What can hang from each mark
V: M N
N: L S
M: N S
X: H N
S: H M
E: N
H: N S X

Each row was made from one small tree. The marks that hang from a mark follow it in brackets, in alphabetical order. Every link used is in the known rows. Write each row's tree.
Known rows
M(N(L) S(H)): [-0.92  1.37  1.27  2.47 -1.33  0.43 -1.92  2.96  0.94  1.98 -0.64  0.42
 -0.34  1.44  0.73 -0.66  1.05 -0.48  2.81  1.11]
E(N(L)): [-0.50  2.27 -0.54 -0.80  0.25  0.51 -1.28  2.67  1.76  0.68 -0.03 -1.97
 -0.60  1.16  0.88 -0.42  1.22  0.58  0.42  0.31]
N(L S(H M)): [-0.47  0.48  0.26  5.00 -1.56  0.32 -1.27  0.54 -0.27  0.15 -0.66 -5.09
 -0.88  0.84  0.91  0.45  0.17  0.76  1.81  2.11]
V(M): [-0.76  0.79  0.96  2.32  0.76  1.36 -0.40  4.60  2.09 -1.57  0.20 -2.10
 -2.00  0.33 -1.17  0.04  1.43  1.82  0.23  0.25]
X(H N(L S)): [-0.06  3.30  1.33  0.51 -1.75 -0.57 -2.94 -0.12  1.16  0.80 -1.23 -4.63
 -0.93 -0.10 -0.71  3.09  0.93  0.22  0.57  1.04]
V(M(N(L S(H)))): [ 0.02  0.97  0.44  4.33 -1.38 -0.23 -2.04  2.99  2.46  1.99 -0.52 -4.69
 -0.93  0.68  0.77  0.31  0.73  1.01  3.51  1.89]
N(L S): [-0.88  1.48  1.25  1.90 -0.70 -0.06 -0.62  1.94  0.13  0.24 -0.51 -4.43
 -0.89  0.66  0.64  0.05  1.02  0.14  0.71  0.95]
M(N(L)): [-0.55  2.74  1.33  0.03 -0.41  0.42 -1.28  3.26  0.29 -0.05 -0.12 -1.82
 -0.82  0.62  0.51 -0.31  1.27  0.47  1.44  0.17]
H(N(L) S(M) X): [-1.38  0.46 -0.84 -1.42 -0.07 -0.86 -0.94  3.47 -0.21 -2.13 -0.38 -4.31
 -1.43  1.05  0.92 -3.11 -0.02  0.62  0.97  1.53]
H(N S X): [-2.17 -1.03 -0.86 -1.71 -0.57 -0.19 -0.74  3.65  1.94 -1.50 -0.31 -1.32
 -1.26  1.30 -0.88 -3.37  0.74  0.40  0.05  0.61]
S(H(N(L) X) M): [-0.40 -0.16 -0.86  0.94 -0.88  0.93 -2.30  4.07 -0.36 -0.14 -0.48 -3.95
 -0.85  1.28  1.13 -1.82 -0.45  0.84  1.21  1.43]
H(N X): [-1.39  0.16 -0.48 -1.70 -0.52  1.11 -1.17  4.92  1.35 -1.24 -0.13 -1.45
 -0.99  1.26 -0.75 -2.24  0.81  0.76 -0.23 -0.19]
V(M(N(L) S)): [-0.62  2.69  1.48  1.27  0.82 -0.24 -0.85  5.33  1.59 -0.04 -0.09 -1.31
 -1.10  0.64  0.14 -0.42  1.35  0.50  3.20  0.86]
S(M): [-1.12  1.33  0.71  1.72 -0.01  1.34 -0.08  2.57  0.09 -3.22  0.04 -1.78
 -1.77  0.41 -1.05 -0.10  1.14  1.64  0.22  0.40]
S(H(X) M(N)): [-1.54  0.34 -0.09  1.62 -1.53  1.90 -1.50  3.86  0.15 -1.45 -0.15 -1.18
 -1.12  0.97 -1.20 -0.98  0.44  1.53  2.96  0.71]
V(M N(S)): [ 0.01  0.96 -0.41  4.17  0.05 -0.15 -0.54  3.00  4.04 -0.92 -0.38 -4.73
 -1.63  0.78 -0.54  2.13  1.42  1.79  1.00  1.33]
S(M(N)): [-0.95  2.57  0.77  0.58 -0.76  0.81 -0.34  2.63  0.67 -3.10 -0.12 -1.15
 -1.57  0.46 -1.18 -0.19  1.48  1.83  1.98  0.21]
H(N): [-0.68  0.57 -0.05 -0.38 -0.65  0.70 -1.05  3.06  2.05 -1.00 -0.27 -0.99
 -1.04  1.22 -0.61 -1.26  1.30  1.03 -0.80  0.05]
N(L S(H(X) M)): [-1.18  0.03  0.01  3.39 -1.35  0.71 -1.32  2.67 -0.87 -0.03 -0.51 -5.57
 -0.91  0.80  0.52 -0.51 -0.37  0.61  2.29  1.86]
X(N(L)): [-0.30  2.64  1.67 -0.16  0.02  0.34 -1.71  2.49  0.91 -0.05 -0.71 -2.83
 -0.97  0.34  0.48  1.48  0.80  0.71 -0.68 -0.07]
S(H(X) M(N(L))): [-0.88  1.31  0.10  1.44 -1.14  1.31 -1.99  4.14 -0.87 -0.38 -0.30 -2.97
 -0.87  0.73  0.67 -0.98  0.02  0.86  3.21  1.09]
N(S): [-1.33  0.80  0.83  1.91 -1.25  0.51 -0.16  1.77  1.52 -0.87 -0.43 -2.72
 -1.19  0.81 -1.06  0.07  1.45  0.70  0.39  0.65]
E(N(L S(M))): [-0.36  2.63 -1.12  0.69 -0.50 -0.74 -0.69  0.65  1.18 -0.64 -0.40 -4.98
 -0.76  1.01  0.58  0.27  0.85  1.16  2.13  1.50]
X(H N(L S(M))): [ 0.06  4.03  0.87  0.91 -1.50 -0.65 -2.55 -0.54  0.45 -0.90 -1.12 -5.56
 -1.26 -0.30 -0.62  3.37  0.61  1.04  1.25  1.52]
M(N(L) S(H(X))): [-1.63  0.75  0.94  0.90 -1.06  0.87 -1.98  5.25  0.11  1.77 -0.49 -0.08
 -0.39  1.59  0.34 -1.48  0.41 -0.69  3.44  0.93]
E(N): [-1.09  1.21 -0.77 -0.82 -0.27  1.05 -0.77  2.55  2.87 -0.55  0.05 -0.08
 -0.97  1.33 -0.78 -0.43  1.67  1.17  0.38 -0.17]

Which tree is each row?
[-0.68  1.92  0.67  2.22 -0.62 -0.17 -0.59  3.34  3.07 -0.90 -0.18 -3.44
 -1.43  0.41 -1.54  0.26  1.56  1.64  2.99  0.88]	V(M(N(S)))
[-1.50  0.29  0.99  2.57 -1.71  0.90 -1.31  2.76  1.90  0.84 -0.50  2.22
 -0.61  1.58 -1.14 -0.49  1.50  0.05  2.74  0.89]	M(N S(H))
[-1.56  0.01  0.62  0.66 -1.24  1.86 -2.40  3.90  1.44  0.38 -0.64 -1.14
 -0.93  0.95 -0.72  0.61  0.25  0.98  0.09  0.03]	S(H(X(N)))
[-1.29 -1.43 -0.93  0.40 -1.49  1.60 -2.26  4.30  1.67  0.34 -0.40 -1.05
 -0.92  1.70 -0.46 -2.26  0.34  0.72  0.22  0.50]	S(H(N X))
[-0.58  0.89 -0.42  0.04 -0.37 -1.31 -0.78  1.30  0.62 -1.93 -0.52 -3.92
 -1.27  0.97  1.27 -2.13  0.53  0.86  0.52  1.70]	H(N(L) S(M))
[ 0.02  1.63 -0.23  1.24 -0.98 -1.05 -0.92  1.28  0.45 -1.16 -0.79 -5.70
 -0.90  0.91  0.73 -0.69  0.49  1.00  1.16  1.63]	H(N(L S(M)))
[-0.02 -0.28 -0.31  1.75 -1.48  0.63 -2.60  2.65  1.42  1.97 -0.65 -2.24
 -0.49  1.40  1.83 -1.26  0.47  0.29  0.06  1.06]	S(H(N(L)))
[-0.58  1.83  0.82  2.55 -0.46 -0.27 -0.28  1.22 -0.68 -1.49 -0.54 -5.68
 -1.08  0.45  0.60  0.30  0.63  0.95  1.24  1.40]	N(L S(M))
[-0.67  1.27 -0.75 -0.26 -0.70 -0.65 -1.06  3.26  0.05 -1.25 -0.57 -6.21
 -0.79  1.01  0.59 -1.64 -0.07  0.81  1.71  1.38]	H(N(L S(M)) X)
[-1.01 -0.90 -0.11  1.92 -1.75  0.50 -1.77  2.68  2.65  1.11 -0.81  1.48
 -0.68  2.07 -0.36 -1.55  1.02  0.10  0.59  1.11]	M(S(H(N)))
[-1.60  1.81  0.42  0.21 -0.62  0.05 -0.84  2.39  0.66 -2.61 -0.77 -4.65
 -1.36  0.42 -1.80  1.20  0.35  1.66  1.39  0.56]	H(X(N(S(M))))
[ 0.18  2.23 -0.37  3.24 -0.50 -0.61 -0.60  1.13  0.73 -1.43 -0.64 -6.08
 -1.17  0.78  1.24  2.21  0.76  1.14  1.14  1.79]	V(N(L S(M)))
[-0.32  1.12 -1.71  2.93 -1.70 -0.11 -1.68  0.01  1.69  1.16 -0.58 -4.37
 -0.31  1.37  1.27  0.33  0.42  1.00  2.47  2.13]	E(N(L S(H M)))
[-1.30  2.81  0.37  0.05 -1.22 -0.26 -1.96 -0.76  1.35 -2.92 -0.81 -1.83
 -2.11 -0.17 -2.15  1.82  1.12  1.48  0.49  1.30]	X(H(S(M)) N)
[-1.38  1.62  0.75 -0.52 -1.61 -0.14 -2.32 -0.21  2.18 -1.17 -0.91 -0.87
 -1.71  0.06 -1.96  1.52  1.41  0.75 -0.23  0.88]	X(H(S) N)
[-0.21  1.79  0.62  3.57 -1.77 -0.23 -2.12  0.01  0.74  0.44 -1.24 -5.32
 -0.80  0.63  1.02  2.09 -0.05  1.21  1.44  1.84]	X(N(L S(H M)))
[-0.42 -0.21 -0.96  2.44 -1.69  1.13 -1.68  1.79  1.55 -1.12 -0.52 -1.65
 -1.26  1.32 -0.33 -0.92  0.61  1.69  0.52  1.26]	S(H(N) M)
[-0.82  0.28 -1.87  2.87 -1.95  0.42 -1.21 -0.16  2.41  0.01 -0.61 -2.76
 -0.73  1.61 -0.64  0.28  0.87  1.56  2.28  1.76]	E(N(S(H M)))
[ 0.66  1.69 -0.07  4.18  0.43 -0.70 -1.03  3.17  2.99  0.06 -0.41 -6.40
 -1.12  0.63  1.22  2.17  0.97  1.16  1.21  1.60]	V(M N(L S))
[-1.67  1.45  0.29  0.71 -0.96 -0.35  0.03  1.22  0.96 -3.33 -0.19 -1.20
 -1.70  0.62 -1.13 -1.24  1.45  1.43  2.24  1.10]	H(S(M(N)))
[-1.18  0.51 -0.63 -0.85 -1.83 -0.38 -2.19  0.39  2.49 -1.05 -0.56 -0.86
 -1.58  0.77 -1.72 -1.21  1.51  0.48 -0.10  1.32]	X(H(N S))
[-1.06  2.72  1.83  0.04 -0.17 -0.13 -0.83  3.81  0.35  0.26 -0.39 -0.01
 -0.56  1.07  0.32 -0.62  1.45 -0.37  2.42  0.51]	M(N(L) S)
[-0.25 -0.35 -0.42  5.48 -0.04  0.92 -1.47  4.20  4.07  0.52 -0.32 -0.38
 -1.31  1.53 -0.40  1.57  1.19  1.08  1.49  1.58]	V(M(S(H)) N)
[-1.14  0.14 -1.63  0.79 -1.56  0.47 -2.23  2.75  2.19  2.64 -0.48 -3.94
  0.00  1.71  0.85 -0.91  0.26  0.13  2.22  1.49]	E(N(L S(H(X))))
[-0.34  3.11  1.10  0.62 -0.41  0.24 -0.86  2.59 -0.52 -1.77 -0.16 -2.95
 -1.23  0.35  0.35 -0.16  1.12  1.28  2.15  0.63]	S(M(N(L)))
[ 0.72  0.13 -0.53  6.09 -0.75 -0.03 -2.12  2.81  3.45  1.92 -0.58 -5.90
 -0.99  1.04  1.58  2.17  0.58  1.08  1.64  2.42]	V(M N(L S(H)))
[-0.57  3.34  0.76 -0.19 -0.75 -0.81 -2.39 -0.32  0.29 -1.83 -0.93 -3.60
 -1.79 -0.29 -0.49  1.95  0.61  0.98  0.54  1.66]	X(H(S(M)) N(L))
[-0.83  2.93  0.47 -0.07 -1.27 -0.62 -1.88  0.12 -0.08 -1.92 -0.44 -2.71
 -1.57 -0.14 -0.54  0.00  1.11  0.67  2.82  1.89]	X(H(S(M(N(L)))))
[-0.46  1.07  0.11  3.26  1.16  0.36 -0.44  4.95  3.50 -1.25 -0.16 -0.76
 -1.70  1.17 -0.69  1.41  1.67  1.08  1.17  0.99]	V(M(S) N)
[-1.13 -0.13 -0.03  4.76 -2.13  0.80 -0.78  0.43  0.58 -1.08 -0.61 -3.29
 -1.39  0.92 -0.83  0.44  0.71  1.38  1.57  1.79]	N(S(H M))
[ 0.10  2.09 -0.04  0.18 -1.94 -0.75 -2.70  0.55  1.24  0.92 -0.88 -4.39
 -0.73  0.68 -0.55  0.30  1.03  0.03  0.53  1.58]	X(H(N(L S)))
[-0.32  1.16  0.98  2.99 -1.99 -0.24 -2.50  0.55  1.66  2.33 -1.32 -4.21
 -0.40  0.90  1.12  1.84  0.27  0.31  0.66  1.33]	X(N(L S(H)))
[-0.77  0.60 -0.21 -0.54 -0.54 -1.11 -1.17  1.71  1.50 -0.23 -0.52 -2.79
 -1.01  1.16  1.16 -2.44  0.86  0.12 -0.17  1.16]	H(N(L) S)
